What can hang from each mark:
pobotig: fono vurim
feni: ganob vurim
fono: pobotig
safuvuv: vurim
botabe: nuvo puzol
befeb: vurim
vurim: feni pobotig puzol
datu: vurim
ganob: feni
megiset: vurim
puzol: vurim

Every row comes from one small tree of marks. Brackets hold a mark, then the marks that hang from it, in alphabetical order. Every link used is in the known rows. Which tree was each row made from?
In the rows, 128 means zero.
Known rows:
(pobotig fono (vurim feni puzol)): [112 125 163 103 154 126 118 137 128 154 149 159 144  83 192 127  89 170
 163 164  76 141  82 108 151 106  81 124  91  68 141 129 141  82 138 166
 106 175 113 162 159 154 128 133 134 160 151 122  82 111 109 106 100 143
  96 139 114 165 105 125 143 108 110 145  89 164 159 181 165 140 179 158
 142 144  93 114]
(datu vurim): [101 112 137  96 175 110  92 146 113 114 115 204 144  58 207  93  93 183
 150 184 100 122  78 152 162 115  52 155  89 101 120 113 138 114 150 166
  94 204 138 142 144 113 147 138 151 153 160 120 112 117 114 128 105 137
  87 102  58 115 102  84 163 176 138 133 100 150 159 159 157 110 107 125
 142 194  88 100]
(befeb (vurim feni)): [117 119 143 101 186 120 119 153  80 124 138 198 133  93 176 119  85 196
 137 160  85 117  73 125 175 125 103 144  72  85 154 106 126 120 134 122
  95 207 108 140 117 119 137 122 135 155 144 131  99 155  97 126  83 148
  71 121 109 116  91 112 168 158 122 153  99 115 176 174 151 106 116 140
 148 168  99 109]
(vurim (feni ganob) (pobotig fono) puzol): [100 135 150 115 164 124 123 127 128 159 139 143 155  81 175 149 101 153
 144 139  77 118 106 110 155 131 121 135 114  56 146 127 163  88 124 178
 120 154  88 122 154 129 170 158 136 143 168 146  65 130 127  97 125 147
 107 114 119 160  76 109 138 133 113 150  99 148 163 169 138 162 158 141
 116 131 126 118]
(puzol (vurim (feni ganob) (pobotig fono))): [119 139 137 110 174 119 100 135 123 146 151 164 166  64 181 151  90 143
 126 127  69 103  94 119 143 130 104 132  94 108 117 132 150 101 142 173
 128 184  68 123 112 119 196 152 148 154 149 155  75 159 115  94  93 148
  98 115 143 146  63 101 145 127 111 155  94 165 161 156 132 157 139 134
 129 156 134 135]
(feni ganob (vurim (pobotig fono) puzol)): [ 89 148 146 114 154 109  97 120 123 166 146 169 170  71 191 122  76 137
 146 144  94 101 105 101 172 151  98 154 105  74 128 119 154  94 125 206
 122 198 100 123 151 107 181 144 141 126 175 138  44 112 138 108 146 147
 106 123 103 157  57  95 140 123 112 126 108 136 174 225 124 156 120 131
 109 150 125 129]
(datu (vurim (feni ganob) pobotig puzol)): [ 90 132 142 109 153 109 117 130 122 160 113 151 143  88 169 124 104 176
 168 151 104 121 114 159 178 121 123 124 108  69 144 122 152 112 144 174
  95 181 108 123 155 122 180 147 141 140 177 149  85 136 133  99 124 143
  90  92 122 128  70  77 137 148 111 131 100 146 145 149 159 140 136 139
 101 128 155 105]
(botabe puzol): [101 123 152  97 156 123 104 130 104 128 119 201 128  69 203 107 105 187
 141 168  95 120  60 126 174 137  70 167  96  71 118  95 140 114 135 158
 114 178 144 140 140 108 140 117 171 155 154 139 110 126 111 138 125 121
  88 136  44 135 111 103 178 180 152 132  92 132 150 189 138 121  98 112
 154 202  96 129]
(safuvuv (vurim (pobotig fono) puzol)): [109 135 140  97 166 146 141 143 117 144 115 164 153  84 224 114  98 189
 153 164 105 134  74  92 147 144  89 165 118  80 138 137 145  87 140 156
  92 165 113 128 148 127 151 159 147 157 142 143  65 122 115  98 123 136
 115 140 123 123  86 116 127 134 110 129  92 130 167 192 141 157 179 154
 144 132 133 121]
(vurim (pobotig fono) puzol): [106 143 154 109 181 146 138 130 120 136 126 166 156  82 216 130 105 190
 144 166  86 133  71  97 161 136  87 160 106  67 131 153 154  85 125 168
  96 166 102 131 140 115 157 159 153 151 168 157  75 114 130 100 140 127
 104 130 103 153  84 127 135 136 129 135  84 157 155 185 126 172 160 148
 130 142 125 117]
(megiset (vurim feni puzol)): [109 114 154 117 199 143 144 148  87 125 124 194 138  90 172 102  79 205
 154 179  79  97  92 117 183 109 108 135 103  79 158 144 148 117 150 143
 106 193 130 148 158 129 126 129 125 142 152 137  99 106 112 113 147 148
  75 102 107 145  96 107 137 154 135 131  96 127 175 195 167 114 132 149
 117 151 126  97]
(fono (pobotig (vurim feni))): [117 118 143  69 169 108 119 156 107 143 141 194 116  52 171 118  95 187
 133 178  82 119  77 128 133 138  89 124  75  80 142 136  99  99 131 134
 105 194 132 169 125 132 132 112 161 169 158 136 136 127 125 132 105 109
  91 134 103 146  97 105 161 134 123 131  90 151 151 169 174 124 137 144
 162 181 117 107]
(ganob (feni (vurim (pobotig fono) puzol))): [ 87 150 141  95 150 130 124 134 120 147 137 143 151 112 192 100  73 153
 139 162  75 109 101 108 196 159 108 118 106  55 143 135 153  80 123 168
 112 168  93 134 125 109 148 160 141 145 176 160  71 117 114 100 128 134
 113 100 100 149  78 111 138 121 111 147 125 116 168 192 111 149 129 134
 119 170 146 142]
(datu (vurim feni (pobotig fono) puzol)): [ 93 142 150  99 169 143 120 134 146 139 142 134 150  84 200 134 104 162
 175 160  90 137  99 118 155 101  94 112 120  54 132 140 174  85 141 163
  92 176 109 135 140 110 158 167 131 151 167 138  80 123 126  85 119 134
  92 109 133 150  79  99 123 131 106 165 116 153 155 148 149 164 191 151
 109 124 135 109]
(feni ganob (vurim (pobotig fono))): [ 78 149 152  87 157  88  81 141 111 145 148 182 164  36 194 116  54 126
 132 140  85  94  89 115 160 149  78 140  91  77 107 108 140  94 135 174
 116 200 102 118 131  95 189 143 160 151 160 134  49 109 146 118 126 144
 108 118  96 151  70 103 166 123 112 138 104 126 173 200 127 140 102 123
 107 174 114 141]
(fono pobotig): [110 112 144  77 204 114 127 151  90 113 106 210 132  56 187 110 106 202
 125 192  88  87  57 108 150 155  82 161  93  77 133 134  94 114 126 150
  99 194 140 147 121 121 147 122 168 146 168 149 117 123 121 145 133 116
 100 127  69 121  91 107 163 157 149 115  93 156 158 181 148 127  93 111
 155 202 107 108]
(vurim feni pobotig): [ 90 130 150  81 186 120 132 141  97 129 127 185 127  86 178 131  98 177
 131 166  86 110  78 133 163 138 105 136 101  50 137 135 142 106 136 117
 104 172  90 141 102 123 142 132 138 153 153 153  98 141 109 119 119 126
  81 100 112 109  96 111 148 172 127 136  97 125 156 142 145 136 144 161
 145 156 130 131]
(ganob (feni (vurim pobotig puzol))): [ 72 135 137  89 175 114 127 136  94 151 114 167 148 131 180 100  65 178
 143 168  95  96 106 132 203 157 122 137  97  54 141 136 128 100 120 152
 125 181 107 128 123 118 141 145 154 130 171 170  92 124 121 113 142 109
 107  85  95 130  87  98 134 135 119 126 124 101 164 187 120 137 110 128
 123 172 162 139]
(botabe nuvo (puzol vurim)): [132 128 146 111 151 141  75 146  84 153 133 196 146  67 217 116 105 198
 133 145 103 126  37 118 164 152  82 180  82 128  91  95 153 116 116 160
 143 190 130 155 124 109 174 107 192 148 147 158 125 163  90 137 120 110
  96 149  92 140 113  97 180 149 141 129  75 160 168 168 133 120 102 103
 137 185 110 146]
(puzol (vurim feni (pobotig fono))): [119 143 151  91 184 139 115 153 115 140 152 170 161  69 197 152  95 159
 130 147  68 124  77 116 154 121  98 132 101 100 125 147 155  90 137 145
 111 173  71 133  91 125 155 151 145 155 153 151  87 148 117  89  96 136
  93 112 141 145  87 117 152 120 115 162  89 158 162 146 126 154 170 166
 139 155 128 136]
(fono (pobotig (vurim feni puzol))): [112 114 141  87 171 113 134 156 122 155 134 192 118  75 170 117 102 201
 154 175  90 118  91 112 145 131  97 123  94  69 144 133  95 102 130 144
  99 182 131 167 145 159 133 133 147 146 171 139 125 119 127 122 119 109
 105 132 106 151  91 115 141 117 117 124 104 158 154 181 172 129 149 147
 149 152 124 105]
(puzol (vurim (feni ganob) pobotig)): [113 125 146 102 179 107 101 150 103 155 142 172 158  77 166 152  94 157
 119 152  79  98 107 154 162 142 121 138  79  96 123 135 149 118 146 159
 122 196  80 120 111 132 191 126 149 136 157 162  97 156 124 110  98 127
  79 105 131 131  65  85 155 149 113 139  84 141 160 154 135 135 107 142
 127 153 136 128]
(vurim feni (pobotig fono) puzol): [ 98 145 154 103 182 148 147 122 125 140 132 152 139  99 195 145  99 181
 138 159  84 131  89 109 164 129 113 131 125  47 144 142 164  85 124 140
 103 159  93 137 131 122 137 151 126 160 163 144  70 125 121  97 130 136
 102 115 130 148  89 128 121 134 118 145 100 161 167 158 130 162 182 156
 117 130 128 124]

Which tree is each row?
[103 138 155  70 186 139 130 136 114 135 139 164 143  60 194 139 105 156
 131 145  80 118  69 118 149 135  82 126 106  49 129 132 156  86 130 140
 108 174  86 143 115 117 146 156 141 164 148 149  86 128 107 108 109 135
  91 108 116 138  93 119 140 154 121 157 100 148 162 149 138 154 157 158
 148 161 118 130]	(vurim feni (pobotig fono))
[ 97 120 146  95 165 163 149 141 117 147 112 153 146  91 198 138  95 179
 161 151  86 135  94  99 134 135 118 145 109  72 153 126 153  75 136 136
  98 151  83 135 144 125 143 164 140 152 146 138  72 130 108  82 115 140
 100 114 146 115  91 108 113 120 103 145 104 136 158 168 157 159 200 159
 138 111 146 124]	(safuvuv (vurim feni (pobotig fono) puzol))
[105 121 157 111 165 133 107 147 136 149 145 175 152  85 203 105  85 174
 160 180  89 139  68  98 153 114  64 157  89  95 138 133 139  72 128 190
  98 183 123 152 155 153 158 131 152 166 151 127  80 100 116 102 110 151
 100 149  79 175  95 122 150 115 120 135  80 175 160 216 150 149 159 139
 141 171  89 111]	(pobotig fono (vurim puzol))
[116 151 151 113 190 149 150 141 117 138 157 162 139  93 194 156 106 187
 143 145  78 137  87 101 167 118 114 136  97  67 166 133 157 102 125 135
  99 182  85 131 127 117 146 150 125 157 149 163  70 143 129  84 117 164
  94 130 141 130  85 133 132 124 114 162  99 133 174 179 133 160 176 150
 123 125 140 127]	(befeb (vurim feni (pobotig fono) puzol))
[ 94 124 157  81 174 102 112 141  93 140 117 173 138  78 171 139  94 160
 125 151  87  94  94 151 157 148 113 140  92  66 139 120 144 114 135 153
 104 189  95 131 120 121 172 128 138 141 158 154  97 135 116 117 116 127
  92  93 103 116  76  91 155 166 126 132  94 128 156 157 146 134 110 139
 128 152 132 122]	(vurim (feni ganob) pobotig)
[110 118 158 115 135 123 105 128 136 151 148 161 159  74 171 117  87 146
 154 149  78 128  95 107 146 107  84 140  93  86 143 119 141  80 133 202
 117 176 112 145 166 142 165 138 135 154 152 137  70 109 117 111 111 154
 102 131 112 175  75 115 148 103 111 139  78 166 157 190 162 151 153 136
 117 136  91 102]	(pobotig fono (vurim (feni ganob) puzol))
[ 90 103 140 120 151  96  89 128 101 160 127 198 145  98 167  95  65 162
 140 162  94  83 104 127 194 146  98 168  83  89 126 105 134 126 131 202
 118 203 116 128 166 128 166 121 167 115 170 131  63 102 128 123 129 147
  97 112  72 128  57  86 162 137 135 103 104 120 171 225 138 111  87 116
 115 164 103 104]	(feni ganob (vurim puzol))
[ 79 127 141  97 156  88  88 144 100 157 137 187 156  53 183  99  63 144
 126 144  98  76 101 139 177 167  99 158  81  79 109 106 126 112 133 172
 107 221 119 126 135 111 176 131 151 132 163 132  79 126 134 126 133 122
  90 114  80 137  70  84 165 154 126 113 105 117 160 201 132 131  83 127
 118 178 123 136]	(feni ganob (vurim pobotig))
[114 142 144 101 201 136 111 149 122 135 152 174 166  59 227 142  98 176
 119 159  75 128  61 110 153 139  79 161  97 119 110 158 154  96 143 160
 120 189  87 124  96 114 180 153 158 167 146 153  80 137 121 106 106 131
  94 136 111 150  78 120 161 135 125 151  81 170 174 174 121 162 137 140
 138 179 118 141]	(puzol (vurim (pobotig fono)))
[111 114 143  99 163  93 121 152 113 170 135 177 131  78 154 129 101 171
 159 168  90 107 112 122 136 136 111 126  88  81 145 128  96 107 134 173
 101 185 124 158 155 157 163 116 157 140 169 140 114 123 141 122 123 125
 103 140 106 159  77  93 151 112 106 118  84 150 152 198 171 127 125 128
 124 151 128 108]	(fono (pobotig (vurim (feni ganob) puzol)))
[101 111 140  91 178 141 158 146  90 152 108 169 118 110 178 125  87 192
 157 160  97 128 104 123 151 150 121 149  94  65 143 122 144  94 135 128
  97 170  97 136 141 130 136 146 135 143 145 136  86 146 105  87 119 128
  90 106 134 101  93  91 121 145  99 132 101 103 157 162 166 144 177 161
 145 120 159 117]	(safuvuv (vurim feni pobotig puzol))
[104 135 143  88 197 129 112 155 103 145 137 187 138  96 183 153  92 187
 127 152  80 106  90 148 172 141 110 134  89  95 128 142 147 105 138 125
 114 190  81 132  94 142 151 136 144 144 145 165 104 158 108  98 100 116
  76  97 133 122  87  97 143 145 114 147  86 148 162 146 134 139 136 160
 137 154 140 122]	(puzol (vurim feni pobotig))
[108  87 133  94 156  96 106 151  93 139 102 194 138  78 167 108  73 163
 143 160  89 102 100 130 133 147  97 152  78  94 143  88 130 104 139 164
 109 176  96 136 147 126 159 131 145 154 129 115  85 146  88 128  99 152
  91  90 114  92  88  73 160 143 114 131 100 114 154 171 176 114 114 126
 152 161 106 115]	(safuvuv (vurim (feni ganob)))
[ 90 123 137 105 166 120 132 131 107 159 117 160 139 107 168 140 100 173
 138 145  90  98 109 133 177 149 133 142 109  48 153 125 153 104 137 161
 109 177  96 129 143 127 171 136 137 137 167 160  73 131 127 109 133 134
  85 110 106 136  72  96 135 144 126 123  91 131 163 158 152 139 128 143
 113 133 146 116]	(vurim (feni ganob) pobotig puzol)
[ 77 137 144 114 156  93 104 135 103 164 136 193 152  89 179 106  66 169
 141 151 108  88 114 132 187 169 109 158  91  67 125 122 148 109 126 189
 106 212 117 131 145 114 185 142 154 118 173 144  66 112 147 122 146 116
  97 112  96 144  63  94 140 129 124 111  95 118 160 210 129 144  97 127
 100 150 142 120]	(feni ganob (vurim pobotig puzol))
[ 81 118 125  96 169 115 119 130  94 147 115 187 129 134 170  82  58 185
 142 173  91  81  97 116 203 142 103 140  91  74 150 111 126  99 129 171
 127 182 113 140 137 131 135 125 163 122 175 148  95 111  97 124 119 127
  97  92  69 124  88 103 157 140 124 139 113 112 177 200 129 111  90 125
 143 191 116 131]	(ganob (feni (vurim puzol)))
[126 158 147 104 141 161  83 136 112 156 138 170 161  48 244 136 117 176
 131 135  90 153  43 106 144 153  86 156 100 115  90 103 178  87 121 146
 141 185 119 141 108  96 195 139 173 162 141 171 109 149 106 108 130 109
 109 170 115 173 103 112 165 127 123 151  88 166 166 161 114 160 148 112
 121 168 134 183]	(botabe nuvo (puzol (vurim (pobotig fono))))
[118 153 140 105 169 124  94 155 113 152 140 191 146  69 208 139  99 195
 141 144  94 130  80 140 168 140  97 160  95  93 109 115 140  98 140 145
 127 191 119 128 100 108 174 125 174 144 153 171 118 155 124 114 118  87
  84 135  94 136  92 103 156 156 124 133  87 144 153 169 115 151 122 133
 147 172 144 157]	(botabe (puzol (vurim pobotig)))
[ 93 130 152  99 201 138 150 127 103 143 124 173 130 115 174 135  98 192
 149 162  85 124  94 124 176 139 122 135  98  52 148 136 149 104 133 135
 105 170  90 139 127 128 135 144 132 142 161 153 105 127 132 102 137 120
  86 107 120 126  96 108 140 152 127 142 101 135 161 158 145 149 159 157
 129 132 144 102]	(vurim feni pobotig puzol)
[ 72 138 127  75 163  98 106 146  90 134 123 176 138  96 183  81  57 155
 129 174  94  91  98 146 198 172 107 124  95  54 128 132 131  95 133 143
 119 186 107 135 108 109 145 137 164 143 164 168  98 135 110 125 123 108
 111  80  81 128  95  96 155 154 116 137 119 100 168 174 128 126  91 126
 132 191 144 148]	(ganob (feni (vurim pobotig)))
[ 96 148 154  98 171 131 115 131 129 148 144 173 149  81 201 126  71 164
 159 155  84 116  92 101 180 143 102 149 104  67 125 130 159  89 131 173
 100 191 109 141 143 118 151 154 157 143 165 133  57 104 128 107 138 132
 102 136 105 161  71 114 142 129 113 138  97 127 171 205 117 158 149 147
 105 148 124 138]	(feni (vurim (pobotig fono) puzol))
[ 97 142 152  92 160 123 107 135 113 139 132 160 149  52 178 143  90 132
 130 136  71 109  83 124 138 151 106 131 107  57 134 128 156  83 141 166
 116 178  88 126 124 109 174 155 139 161 157 145  64 133 123 109  99 142
  98 107 112 139  69 104 151 139 121 154  92 148 155 155 136 149 139 141
 123 158 123 130]	(vurim (feni ganob) (pobotig fono))
[ 95 134 145  96 173 136 130 132 114 142 122 164 143 108 195 125 110 184
 167 170 110 137 111 146 179 116 116 128 114  50 138 133 161 107 144 147
  86 186 113 134 136 114 133 159 129 145 175 150 106 130 129  91 128 124
  73  91 131 121  94  83 128 153 112 139 118 137 154 143 162 138 166 153
 117 119 159 106]	(datu (vurim feni pobotig puzol))
[107 126 160  80 158 116 105 149 130 140 149 171 147  50 193 113  71 150
 154 171  61 134  81 109 134 111  61 128  87  86 131 127 137  85 142 167
 107 184 100 159 137 140 130 131 135 179 141 117  86 114 107 117  83 145
  98 124  97 149 103 124 163 126 108 154  83 160 147 172 163 132 165 151
 148 167  75 118]	(pobotig fono (vurim feni))
[ 95  98 151 121 141  96 100 142 119 173 136 177 141  89 167 119  86 166
 161 161  92 109 115 140 151 123 100 135  79  80 145 108 122 103 130 185
 113 187 109 150 172 161 158 119 134 142 164 125  87 126 121 112 109 140
  81 126  95 151  83  98 149 131 118 124  83 151 156 187 175 119 121 140
 131 140  99 101]	(pobotig (vurim (feni ganob) puzol))
[ 83 147 140  76 170 112 110 143 108 135 126 164 155  72 211  96  59 135
 125 165  73  91  86 117 177 154  86 120 104  60 136 135 137  76 128 156
 126 186 108 133 102 100 151 148 156 156 165 163  72 120 116 118 115 126
 120  91 101 142  88 114 150 137 110 157 129 114 172 182 111 140 112 137
 129 197 134 156]	(ganob (feni (vurim (pobotig fono))))
[112 127 146  98 165 128 106 148 108 142 144 200 135  74 175 133  95 196
 142 143  82 117  78 135 172 125  85 145  92  97 125  96 147 116 138 145
 125 182 111 131 117 121 155 120 173 142 149 141 123 153 104 111  88 119
  79 120 109 143 103  99 181 152 134 148  92 134 156 157 138 118 131 121
 158 167 127 137]	(botabe (puzol (vurim feni)))
[104 113 162 100 163 126 126 152 111 164 133 184 128 105 172 106  92 184
 165 171  92 137  94 131 168 115  90 123  90  69 146 120 123 106 130 158
 101 187 113 159 151 168 121 131 145 141 155 124  98 114 110 110 117 129
  84 126  93 146 102 104 144 133 118 128  94 152 153 185 169 132 161 154
 144 149 103  98]	(pobotig (vurim feni puzol))
[115 124 135 100 168 109 117 157 119 157 130 200 119  75 200 116 103 205
 154 190 102 118  77 115 145 135  79 152  93  90 132 132  97 107 128 164
 106 189 144 163 147 149 141 115 159 149 166 147 114 113 133 129 139 105
 106 150  76 166  97 114 157 122 128 116  84 165 157 212 159 141 124 136
 139 176 108 109]	(fono (pobotig (vurim puzol)))
[109 105 149 127 163 111 126 134 107 145 120 184 132 103 145 125 103 169
 149 161  87  98 105 122 178 126 112 162  91  66 159 113 141 111 133 181
 122 173  95 136 162 133 155 130 138 126 163 140  86 128 117 116 119 152
  85 109  95 136  85  95 153 151 134 124  88 138 157 180 153 111 115 127
 127 149 106  99]	(vurim (feni ganob) puzol)
